Each row comes from the steps of one path. Every step used is in the known rows, and no mark comes twice. Write the path behind each row, first mark first.
(in the rows, 128 means zero)
Known rows:
molis, pelu, getub, deta: [134 125 122 129 165 170 112  71 137  22 124 142 100 107 100 102 143 101
 155  81]
getub, pelu, nabige, deta: [ 85 116 146 113 131  99 106 100 143 122  66 173 127 101 119 106 121 126
 105 149]
pelu, getub: [157 144 114 116 149 155 115 128 124  75 135 114 111 130 122  92 150 128
 126 107]
siruk, deta, getub, pelu: [ 93 142 164 153 156 157 100  64 145  89 178 115 120  84 116 162 162 128
 159  86]
nabige, deta, siruk, pelu, getub: [108  98 138 119 149 157 120  83 122  87 130 115 143 132 128 133 113  95
 117 123]
karav, pelu, siruk, deta: [ 77 146 125 125  98 155 136  78 133 108 162 136 134 117 148 199 191 101
 212 110]
nabige, deta: [117 119 121 120 101 102 120  90 136 145 103 174 152 125 132 133  67 113
 118 149]
getub, deta, siruk: [110 105 156 134 167 136 144 102 132 105 164 159 103 118 114 138 127 115
 119 117]
karav, pelu, getub, deta: [128 119 154 114 190 143 110 103 135  33 118 160  95  87 104  93 178 103
 177  82]
deta, siruk, pelu, getub: [112 104 146 125 170 173 126 105 118  78 152  81 126 138 126 127 159 106
 125 104]
karav, pelu, nabige, deta: [ 88  92 156 102 139  88 122 114 132 128  56 182 121 108 130 112 144 120
 140 157]
karav, pelu, nabige: [ 97 101 167 109 170 111 129 151 123 117  72 133  94 111 126 106 216 134
 154 143]
siruk, deta, getub, pelu, karav: [ 93 157 160 141 144 176  99  89 143  30 199 108  92 116 110 174 187 129
 131  54]
pelu, nabige: [117 126 133 115 161 123 129 160 127 133  89 118 103 127 127  86 167 147
 106 136]
karav, pelu, siruk, deta, getub: [107 139 154 143 126 170 127  61 134  83 185 117 106 114 137 198 227 119
 180 108]
getub, deta: [125 133 132 131 161 130 122 119 142 102 131 158 118  97 111 108 115 113
 136  95]
getub, deta, nabige: [119 121 170 143 184 132 135 169 143  91 134 127 105  75 117 111 131 129
  95 116]
siruk, pelu, karav: [ 94 126 137 125 135 161 121 142 128  67 141  82 126 145 124 157 160 108
 113  75]
pelu, getub, deta, nabige: [138 134 162 133 203 154 123 162 140  47 137 110  95  78 112  82 148 131
  97  96]

Write each row's path:
[ 82  71 173 110 145 101 141  95 122 128  94 178 106 127 130 144 154 120
 122 178]  karav, pelu, nabige, deta, siruk
[ 93 168  97 130  89 168 136  90 136 125 178 120 142 133 149 177 143 113
 163 104]  pelu, siruk, deta
[106  93 143 124 110 113 140  80 127 140 141 175 134 142 132 162  81 115
 101 164]  nabige, deta, siruk
[ 76  79 152 132 132 127 135  84 127 143 128 129 165 131 135 171  89  91
 118 141]  nabige, deta, siruk, pelu
[ 81 107 158 128 167 168 133 125 130  48 170 107 102 140 112 163 158  96
 104  65]  getub, deta, siruk, pelu, karav
[115 122 178 135 186 134 105 119 136  87 108 111  78  99 106 105 219 153
 100 125]  deta, getub, pelu, nabige
[117  95 172 120 191 149 133  92 125  44 153 161  80 109 108 125 183 106
 154 107]  karav, pelu, getub, deta, siruk
[ 98  93 146 112 141 109 142 106 126 147 107 166 113 141 132 128 114 131
  82 170]  pelu, nabige, deta, siruk
[128 142 151 146 109 160 111  73 136  57 160 124  89 122 116 180 234 125
 111 128]  deta, getub, pelu, siruk
[ 73 168 115 136  94 163 121  69 144  98 178 129 139 111 137 188 158 108
 174  99]  getub, pelu, siruk, deta
[119 162 127 147 121 179 129  70 137 102 202 104 113 128 139 182 183 130
 142 102]  pelu, siruk, deta, getub
[124 125 127 122 161 167 110 123 124  77 126  77 140 122 126 102 149 107
 139  94]  siruk, pelu, getub
[147 145 121 119 185 154 111 113 137  50 135 144 102 100 106  76 129 114
 133  75]  pelu, getub, deta
[ 70  92 164 125 213 140 138 138 130 118 110 105 112 109 120 107 169 115
 111 108]  getub, deta, siruk, pelu, nabige
[118 116 168 144 134 121  93  55 144  87 132 160 118  95 107 151 136 121
 114 132]  nabige, deta, getub, pelu
[105 118 125 107 131 101 123 119 136 147  70 164 132 124 131  94 101 132
  95 158]  pelu, nabige, deta
[ 92 126 153 120 160 122 113 138 135 106  88 126  99 101 113  96 186 141
 113 131]  getub, pelu, nabige
[132 113 161 142 184 166 125 128 138  18 129 111  92  82 106 104 161 120
 113  95]  molis, pelu, getub, deta, nabige
[105 142 148 124 123 147 108 126 135  33 150 127  94 131 106 157 176 125
 108  82]  getub, pelu, karav
[135 118 144 124 184 156 132  98 128  61 166 146  89 120 109 110 139 116
 114  99]  pelu, getub, deta, siruk
[ 78  97 147 121 122 150 133 109 127  76 152 118 130 158 127 181 123  97
  92 103]  nabige, deta, siruk, pelu, karav
[ 70 154 155 148 119 161 131 124 143  87 173  99 128  87 139 184 172 123
 132 116]  getub, pelu, siruk, deta, nabige
[123  98 145 133 172 171 134  60 127  33 158 148  83 127 104 135 152 104
 133  99]  molis, pelu, getub, deta, siruk
